Known rows, with every step that occurs
nodokur > mamud > volu > beze: [ 1.42  3.45  3.68  1.56 -1.00  1.64 -3.16 -0.33 -0.26 -0.52  4.20 -1.89
 -3.02 -2.12 -1.89  0.50  2.30  1.50  1.09  3.62 -2.44  0.34]
zetez > nodokur > mamud > volu: [ 2.05  4.05  1.83  1.77 -0.28  2.00 -2.57 -2.02 -2.32 -0.61  3.04 -1.34
 -1.85 -1.23 -1.58  1.89  1.99  1.65  0.37  2.62 -2.97 -0.20]
mamud > zuvaz > zetez: [ 1.50  1.18  2.28  2.29 -0.62  1.41 -0.42  2.68  0.75 -2.30  1.15 -0.10
 -3.00  0.36 -1.03 -4.10 -1.12  3.79  3.38  2.22 -2.73 -3.95]
nodokur > mamud > zuvaz > zetez: [ 2.18  3.28  3.93  2.81 -1.32  2.54 -1.53  0.00 -0.59 -2.62  0.96 -1.48
 -2.65  2.16 -1.10 -3.49 -1.14  4.52  2.07  2.14 -2.61 -5.62]
zuvaz > zetez > nodokur > mamud > volu: [ 2.35  3.30  2.88  0.73 -1.41  3.20 -2.59 -1.31 -2.53 -1.41  3.01 -1.74
 -1.09  0.53 -1.36 -0.48  2.38  2.83 -1.28  3.86 -3.50 -1.17]
dusin > volu > zetez > nodokur: [ 0.94  3.77 -0.56 -1.78  2.27 -1.72 -1.56  1.07 -1.51 -1.25  3.96  0.46
 -2.54 -0.02 -1.66  1.00  0.93  1.52  5.77  0.98 -1.09  1.27]
lumev > dusin > volu > zetez > nodokur > mamud: [ 1.94  4.26  1.96 -0.18  2.90 -1.16 -1.39 -1.23 -2.14 -2.01  5.51 -0.28
 -2.45  2.10 -3.09 -0.09  1.00  2.32  2.31 -0.41 -2.24  0.38]
volu > zetez: [ 1.25  5.97  1.16  0.81  2.14 -1.81 -1.00  2.09 -0.58 -3.05  2.44  0.74
 -3.62  1.22 -1.96  0.37 -0.48  2.06  1.98 -0.07 -0.89 -0.79]
zetez > nodokur > mamud: [ 1.11  4.40  1.78  2.94  0.83  1.53 -1.45 -1.53 -2.73 -1.61  3.79 -0.65
 -2.46  1.27 -1.63  0.80  0.71  2.87  1.19  2.97 -2.69 -2.43]
lumev > dusin > zuvaz > zetez > nodokur: [ 1.55 -2.61  0.93  3.20  0.45  0.56  1.67  0.57  0.81 -2.15  4.80  0.18
 -2.27  0.77 -2.63 -4.79 -0.74  2.39  0.10  2.29 -4.08 -0.93]
beze > zuvaz: [ 1.27  0.80  2.82  4.09  2.15 -1.26 -1.49  2.49 -1.36 -1.68  1.55  1.61
 -4.31  0.33 -1.27  0.31  1.55  3.00  1.42  2.82 -2.18 -2.17]
lumev > dusin > zuvaz > zetez > nodokur > mamud > volu: [ 3.07 -1.00  2.60  2.86 -1.21  1.80 -0.74 -2.50  0.00 -1.56  3.74 -1.98
 -1.21  0.33 -2.48 -3.53  0.78  1.80 -2.26  1.91 -4.40 -0.42]
dusin > lumev: [ 1.92  1.86  0.71  2.41  1.16 -2.59 -0.04  1.72  0.26 -2.08  5.48  0.67
 -1.77 -0.62 -1.93  0.40  1.32  2.03  4.50  2.29 -0.40 -1.46]
mamud > volu > beze: [ 0.99  1.18  1.91  0.72 -0.41  0.60 -1.98  2.09  0.93 -0.24  4.24 -0.27
 -3.49 -3.97 -2.02  0.08  2.19  0.88  2.29  3.67 -2.63  2.32]
volu > beze > zuvaz: [ 0.32 -0.64  3.03  4.37  1.38  0.24 -1.76  2.78 -0.82 -1.11  3.30  1.03
 -4.25 -0.44 -1.17 -0.49  1.55  3.30  2.40  4.23 -2.45 -1.27]
lumev > dusin > zuvaz > zetez: [ 1.89 -1.48  2.51  3.00  0.34 -1.31  1.52  1.74  2.43 -2.43  4.32  0.23
 -3.40  0.57 -3.13 -5.49 -0.66  1.95  0.11  1.69 -3.40 -1.45]
pufid > zetez > nodokur > mamud > volu > beze: [ 1.37  2.69  0.85  0.35 -2.19  3.12 -3.57 -1.53 -2.44 -0.84  3.82 -1.51
 -2.29 -0.18 -1.33  2.24  0.94  1.39 -0.64  4.33 -2.48 -0.88]
zuvaz > zetez > nodokur: [ 0.75  1.52  1.12  1.31  0.27  1.81 -0.17  1.94 -1.72 -1.94  4.00  0.34
 -2.00  1.12 -1.52 -1.65  0.72  3.40  0.75  4.18 -3.53 -1.63]
vofo > dusin > volu > zetez > nodokur > mamud > zuvaz: [ 2.44  4.51  0.89  1.18 -0.21 -0.28 -1.69 -3.11 -0.17 -2.02 -0.83 -0.99
 -1.19  0.72 -1.17  0.63 -0.68  2.66  6.00  0.96 -1.35 -2.87]

Rows
[ 1.51  1.57  3.02  0.96 -2.32  4.79 -2.80 -0.62 -1.83 -0.87  4.45 -2.34
 -1.00 -0.21 -1.27 -0.96  2.42  3.22 -0.60  5.25 -3.85 -0.31] -> zuvaz > zetez > nodokur > mamud > volu > beze
[ 1.43  0.05  0.72  2.48 -0.45  3.21 -0.27  1.46 -0.56 -1.98  1.69 -0.33
 -1.97  0.49 -0.74 -3.42 -1.59  4.09  3.28  2.80 -3.38 -3.63] -> mamud > zuvaz > zetez > nodokur
[ 1.21  4.88  0.76  1.53 -0.45  1.46 -2.04 -1.50 -3.28 -2.38  3.03 -0.35
 -2.93  3.12 -1.61  1.98 -0.59  2.22 -0.49  3.07 -1.82 -3.88] -> pufid > zetez > nodokur > mamud
[ 1.53  7.00  1.30  1.61  1.48  1.32 -1.92 -1.64 -2.99 -2.73  2.79 -0.81
 -2.28  3.49 -1.49  1.53 -0.71  3.11  0.64  0.60 -1.39 -2.13] -> volu > zetez > nodokur > mamud
[ 2.15 -0.85  2.01  2.95 -4.47  3.01 -1.23 -3.23  1.48 -1.00  1.68 -2.76
  0.08 -1.14 -1.14 -1.81  1.49  2.09  0.04  6.29 -3.40 -1.25] -> vofo > dusin > zuvaz > zetez > nodokur > mamud > volu > beze
[ 1.73  4.43  0.65  0.04  0.81  1.02 -2.82 -2.07 -1.50 -1.30  1.59 -1.27
 -2.06  1.05 -0.79 -0.34 -1.47  2.84  6.80 -0.55 -1.06 -2.48] -> dusin > volu > zetez > nodokur > mamud > zuvaz
[ 0.43  2.58 -1.04  0.75  0.20 -0.14 -0.95  1.17 -1.87 -2.27  3.29  1.11
 -3.24  1.27 -1.77  1.51 -0.40  1.64  1.01  3.07 -1.99 -2.32] -> pufid > zetez > nodokur
[ 0.91 -1.17  4.39  1.18 -0.42  3.13 -3.43 -0.20 -3.30 -0.28  4.91 -1.11
 -1.79  1.78 -0.55 -1.72  3.18  4.71  3.23  6.20 -3.50 -2.53] -> dusin > volu > beze > zuvaz > zetez > nodokur > mamud
[ 1.39  3.96  2.84  2.04 -0.41  2.96 -1.38 -0.73 -2.90 -2.21  3.64 -1.18
 -1.58  3.01 -1.39 -1.30  0.87  4.13 -0.47  4.33 -3.32 -3.63] -> zuvaz > zetez > nodokur > mamud
[ 1.15  0.17  1.55  1.94 -0.92 -0.75  0.23  1.46  1.98 -1.98  2.77 -0.55
 -3.11  0.48 -1.73 -3.80 -0.49  1.99  2.14  2.95 -2.07 -2.57] -> dusin > zuvaz > zetez
[ 2.66  7.72  2.82  0.27  0.54 -0.19 -3.50 -1.00 -1.36 -2.25  1.48 -1.28
 -2.53  0.56 -1.75  1.85  1.01  1.40 -0.26 -0.46 -1.05 -0.33] -> nodokur > mamud > volu > zetez
[ 2.76  0.82  4.00  2.97 -0.73  3.51 -3.70 -1.11 -4.33 -1.35  1.18 -1.16
 -1.44  1.40 -0.50  0.00  2.89  4.12 -2.53  4.37 -3.60 -2.48] -> beze > zuvaz > zetez > nodokur > mamud > volu
[ 1.47  2.93  1.34  4.10 -0.04  3.04 -1.45 -1.91 -1.44 -1.42  1.59 -1.01
 -2.40  0.68 -0.78 -0.73 -1.48  3.51  3.78  1.50 -2.50 -4.26] -> zetez > nodokur > mamud > zuvaz
[ 0.94 -0.27  4.37  4.26 -0.39  4.64 -2.72 -0.08 -3.77 -1.57  3.65 -0.93
 -1.99  3.25 -0.28 -1.63  1.45  5.81 -0.79  6.24 -3.72 -3.83] -> volu > beze > zuvaz > zetez > nodokur > mamud
[ 2.29 -2.73  2.91  3.05 -2.00  3.67 -1.05 -2.15  0.97 -0.95  5.23 -2.58
 -1.22 -0.57 -2.47 -4.26  0.52  2.47 -1.51  3.39 -4.71  0.49] -> lumev > dusin > zuvaz > zetez > nodokur > mamud > volu > beze
[ 2.18  0.48  5.93  2.85 -1.52  3.31 -4.21  0.43 -2.14 -1.17  2.02 -1.59
 -2.30  0.62 -0.64 -1.27  3.26  4.08 -1.71  5.31 -3.33 -1.94] -> nodokur > mamud > volu > beze > zuvaz > zetez
[ 1.65  0.13  3.24  4.22 -0.43  3.60 -4.05 -1.41 -3.16 -0.14  2.81 -1.20
 -2.19 -0.96 -0.51  1.61  2.70  3.21 -0.10  4.57 -3.27 -0.42] -> zetez > nodokur > mamud > volu > beze > zuvaz
[ 1.22 -1.94  4.36  1.65 -1.00 -1.10 -1.30  2.53  0.64 -1.05  2.04  0.78
 -2.33 -0.68 -1.43 -1.71  4.10  3.60  3.41  7.10 -2.94 -1.22] -> vofo > dusin > volu > beze > zuvaz > zetez
